Each row comes from the steps of one walk. Every step used is in the known rows, and no mark comes twice. Write the walk behind each row, first mark first.
Known rows
H -> F -> V -> M: [  3  -6   5  -7  -2  -5   8  -1   1  14  15  -7   1 -24 -18  -2 -15   5
  -1  -1  15   7 -20   3   5  -2   6]
M -> H: [-1  1 -7 -8 -3  3  0  3  4  5 18 14 -7  1  3  9 14  3  0  4 -3 -7 -7 -4
 -1  5 11]
E -> V: [ 5 -7  3  6  0  5  3 -1  4  7  3  6  4 -8 -5 -9 -5 -5 -1  3 -3 17 -8  4
  3 -3  0]
V -> F: [  9  -1  14   2  -3   3  -8 -12  -7  -5   9   9  -7  -6  -1  -6 -17   0
  -2   1   5   7   0   0  -1  -1  -8]
M -> V -> F -> H -> E: [ 25  -3  16  -2  -9   5   2  -6   5  22   4  24 -11 -14 -16 -21 -24 -13
   7  -8  -3  10 -10  -1   5   8 -14]
T -> C -> E: [  0   7  18 -16 -12  -1  -9  -1   1   0  11  10   7   1   2  -1   1  -1
  -6 -19   3   8  -4   5   1 -11  -6]
F -> H -> M: [  2  -9   5   2   6  10  -2   9  19   1 -15   1  -4  -8  20   3   0  -5
   8  -3  -6  -7  -7  -5   5  15   9]
E -> H -> F -> V -> M: [  0 -12   7  -2   2 -13   4   5  -5  28  17   2   8 -18 -19  -6 -22  -1
   0   4  15   1 -27   1   4   3  -3]
E -> H -> F -> V: [  0 -10  10  11   8 -12  -6   2  -7  18  10   6   5 -11 -13  -9  -8 -14
   8   8   6  10 -19   2   5   9  -2]
V -> M -> H: [  0   4 -11 -22 -10  -1   8   7   4  17  20  14  -4  -5  -2  14   3  13
  -5  -1   7 -14 -14  -3  -3   0   8]
M -> H -> E -> V -> F -> C: [ 23   1  15 -13 -14  17  -1 -15  -2  10  18  36 -17 -12 -10 -12  -9 -14
  -8  10   4  22  -9  -4   7   0   7]
F -> H -> E -> V: [  9  -6   5   8  -2  11   3   2  15  20  -5  12  -4 -19  -2 -23 -13 -13
   1   6  -3  15  -7   1   4   5   0]
F -> V -> E: [  7   5   9   6  -4  -1  -8   1  -6 -10  11  -4   0  -7  -9   3 -15  -1
   8   7   5  10  -6  -3   5 -15  -6]
H -> F -> C -> T: [ 20 -11   8 -11 -10   1  -8 -12  -7   4 -14   6   8  -8  -4 -13  16  -6
   1   1  14  14   1  -2   3  -1   6]
T -> C: [  4   5   9  -3  -6  -1  -3  -3   0   4   8   5   6   3   0  -8  -1  -3
   2  -5   1   9   1  11   1 -10   7]
M -> V -> E -> H -> F -> C: [ 33 -17  28   7 -16 -12   4   3 -17  29   0  26   1   4 -16 -14 -16 -11
   6  -5   8   4 -17  -1   4 -13 -19]
T -> C -> E -> H: [ -1   2  22 -10  -7 -10 -13   8  -6  16  13  21  13   7   4  -5  -5  -9
  -4 -12   2   2  -7   5   1  -6 -10]
H -> M -> V -> F -> C: [ 26  -5  28 -14 -10   9   0  -7  -2   0 -11  14  -7  -4  -4   4  -9 -13
   7 -14  -3  13  -9  -3  13   5  -6]
V -> F -> H -> E: [ 15  -2  15   3  -4   8  -8  -8   3   9   5  18 -14 -15   1 -20 -25  -8
   0   3   6   5  -1  -3   2   5  -9]
E -> V -> M -> H: [  6  -6  -6 -15 -10   3  11   4  11  23  24  19   2 -13  -5   4  -4   8
  -6   2   4   0 -21   0   1  -2   8]
V -> F -> H: [ 12 -12  16   6  -3   6  -7  -2   3   0   5  14  -8  -7   9 -18 -16  -1
   4   0  -1   0  -1   5   2   7 -15]
C -> E -> V -> F -> H -> M: [ 11 -15  29  -7  -3  14 -12  -2  18   1  -2  21  -5 -21  15  -9 -19  -8
  -3 -13  -3  12 -18  -5   7  12 -12]
M -> H -> E: [  2  12  -7 -14  -4   4   0  -3   2  14  14  20 -14  -6  -9   8   4  -5
  -4   8   4  -3  -5 -10  -3   3  19]
E -> V -> M -> H -> F: [ 13 -13  -1 -11 -10   1  15  -6   6  34  28  21  -5 -24 -13  -5  -3   9
  -9   5  11   1 -27   4   0   0  13]
E -> H -> F: [  5 -14  10  10   4 -12  -4  -3  -8  25   7  13   2  -3  -3 -11  -9  -6
   0   8   8  -3 -15   1  -2   6   0]
F -> C -> E -> V: [  9  -9  18 -11 -13  10   0   6   4  -3  -4  12   3  -3   5  -8   6 -10
 -11 -15  -3  18  -8   2   7  -6 -20]

Write each row's walk
[  9  -7  36 -16  -8   0 -17   2  -4  -3  -4  23  -3   1  12   5 -16 -15
  -7 -10   4   4 -11 -10   8   9 -14]
V -> F -> C -> E -> H -> M
[ 23   1  11   0  -9  -4   3  -1  -3  10   2  13   1   0 -19   1 -17  -1
   7  -8   0   0  -9  -2   1 -17 -13]
M -> V -> E
[ 28  -7  23  -6 -15   4   4  -8  -7   3   0  17  -5   1 -14 -12  -6  -8
   4 -15  -2  15  -2   4   8  -3 -21]
M -> V -> F -> C
[ 11  -9  17 -22 -20   6   9  10   9   7   1   9   5 -11  -4  -4  -6   3
 -17 -18   6  11 -15   0   7 -11 -19]
F -> C -> E -> V -> M
[  4   5  17   6   6  -2 -15   8  -3   2   1   5   2  -7  -3  15 -23 -12
  12   8   2   5 -16 -13  10  -3   9]
F -> V -> E -> H -> M
[ 20  -5  17  -3  -6   0   0 -10  -4   9   9  18  -4  -5 -19  -7 -16  -4
   6  -9  -2   9  -8   3   2   0 -14]
M -> V -> F
[  9  -9  22 -15 -13   0  -1  -2  -4   2  -1  10  -3  -4   4 -10   9  -4
 -11 -14   8   5  -7  -3   4  -2 -15]
H -> F -> C -> E
[ 32  -1  23 -23  -9  10 -11 -12   3   0 -20  15   6 -10 -13   3   0 -15
  11 -15   3  20  -6  -9  11   8   4]
H -> M -> V -> F -> C -> T
[ 13  -7   4  -7  -7   8  10   7  17  32  -1   8   0 -25  -7 -18 -26  -2
  -6   0   6   7 -15   1   3   1   1]
F -> H -> E -> V -> M
[ 11 -17  16   7  -5  -9  -1   3 -12  17   0  13   1   2   2 -16   0 -12
  -2   4   8   2  -9   2   2   3  -7]
E -> H -> F -> C
[ 30   1  20 -11 -14  17 -13 -22  -4   5 -10  21   2 -21 -15 -21  -9 -18
  -4   4  11  34   1  -6   7  -3   3]
H -> E -> V -> F -> C -> T
[  9   4   4 -12  -7   4  11  -3   5  26   3   7  -3 -22 -21  -5 -23  -2
 -11   2   9  11 -14  -2   1  -7   7]
H -> E -> V -> M
[  5   1  14  13   1  -9 -12   8 -10   4  15   7   6  -2  -8   0 -24  -9
  10  10   5   5 -11  -4   5 -10 -10]
F -> V -> E -> H
[  8   3  11 -30 -18   3   3   5  12  23  32  28   6 -13  -4   0   0   8
 -12 -13   6   7 -23   6   2 -12   3]
T -> C -> E -> V -> M -> H
[ 24  -7  16   1  -3   6   1   8  14  12 -13  13  -4  -6   2   2 -18  -6
  15 -12  -6  -6 -14  -8   6  -2  -4]
F -> H -> M -> V -> E
[ 11   2   8 -11   4   4   5   2  12  11 -12   5   1  -5 -10  14  -3 -10
   9 -14 -10   3 -15  -7   7   6  10]
H -> M -> V
[ -2  16  -9 -24  -6   2   6   4   6  18  25   7 -10 -22 -23  12  -9   0
  -1   5  12   3 -19 -11   3   1  20]
F -> V -> M -> H -> E
[ 12  -1   6  -1  -5  -2  -6  -6  -7   7  31  15 -12 -13 -11   4  -4   1
   6  13   9   4 -17  -6   3  -8  10]
M -> H -> F -> V -> E
[  9   5   3  -1   0   9   4  -9   3  16   0  10  -3 -15 -15 -11 -12 -13
  -3   9   1  19  -8  -3   3  -3  10]
H -> E -> V
[ 20  -7   1 -32 -19  -2   1  -3  -1  20   7  16   4 -14  -6  -1  18   8
  -3   1  21  -1 -11  -6   0   1  14]
V -> M -> H -> F -> C -> T
[  8   1  20 -24 -17  -1   3   3   7  16  15  12  13 -14  -9  -9 -15   4
 -14 -18   7  15 -17   9   4 -19  -3]
T -> C -> E -> V -> M
[  4  -1   2 -27 -13   2   4   8  13  19  27  24   2 -15  -6   8   1   9
 -16 -10   5  -2 -24  -5  -1  -3  -4]
C -> E -> V -> M -> H
[  9 -10   8 -26 -13  -1   6  -3   9  30  29  26  -3 -23  -9  -2  -6   8
 -17  -8  12   0 -31  -4   0   0  -1]
C -> E -> V -> M -> H -> F
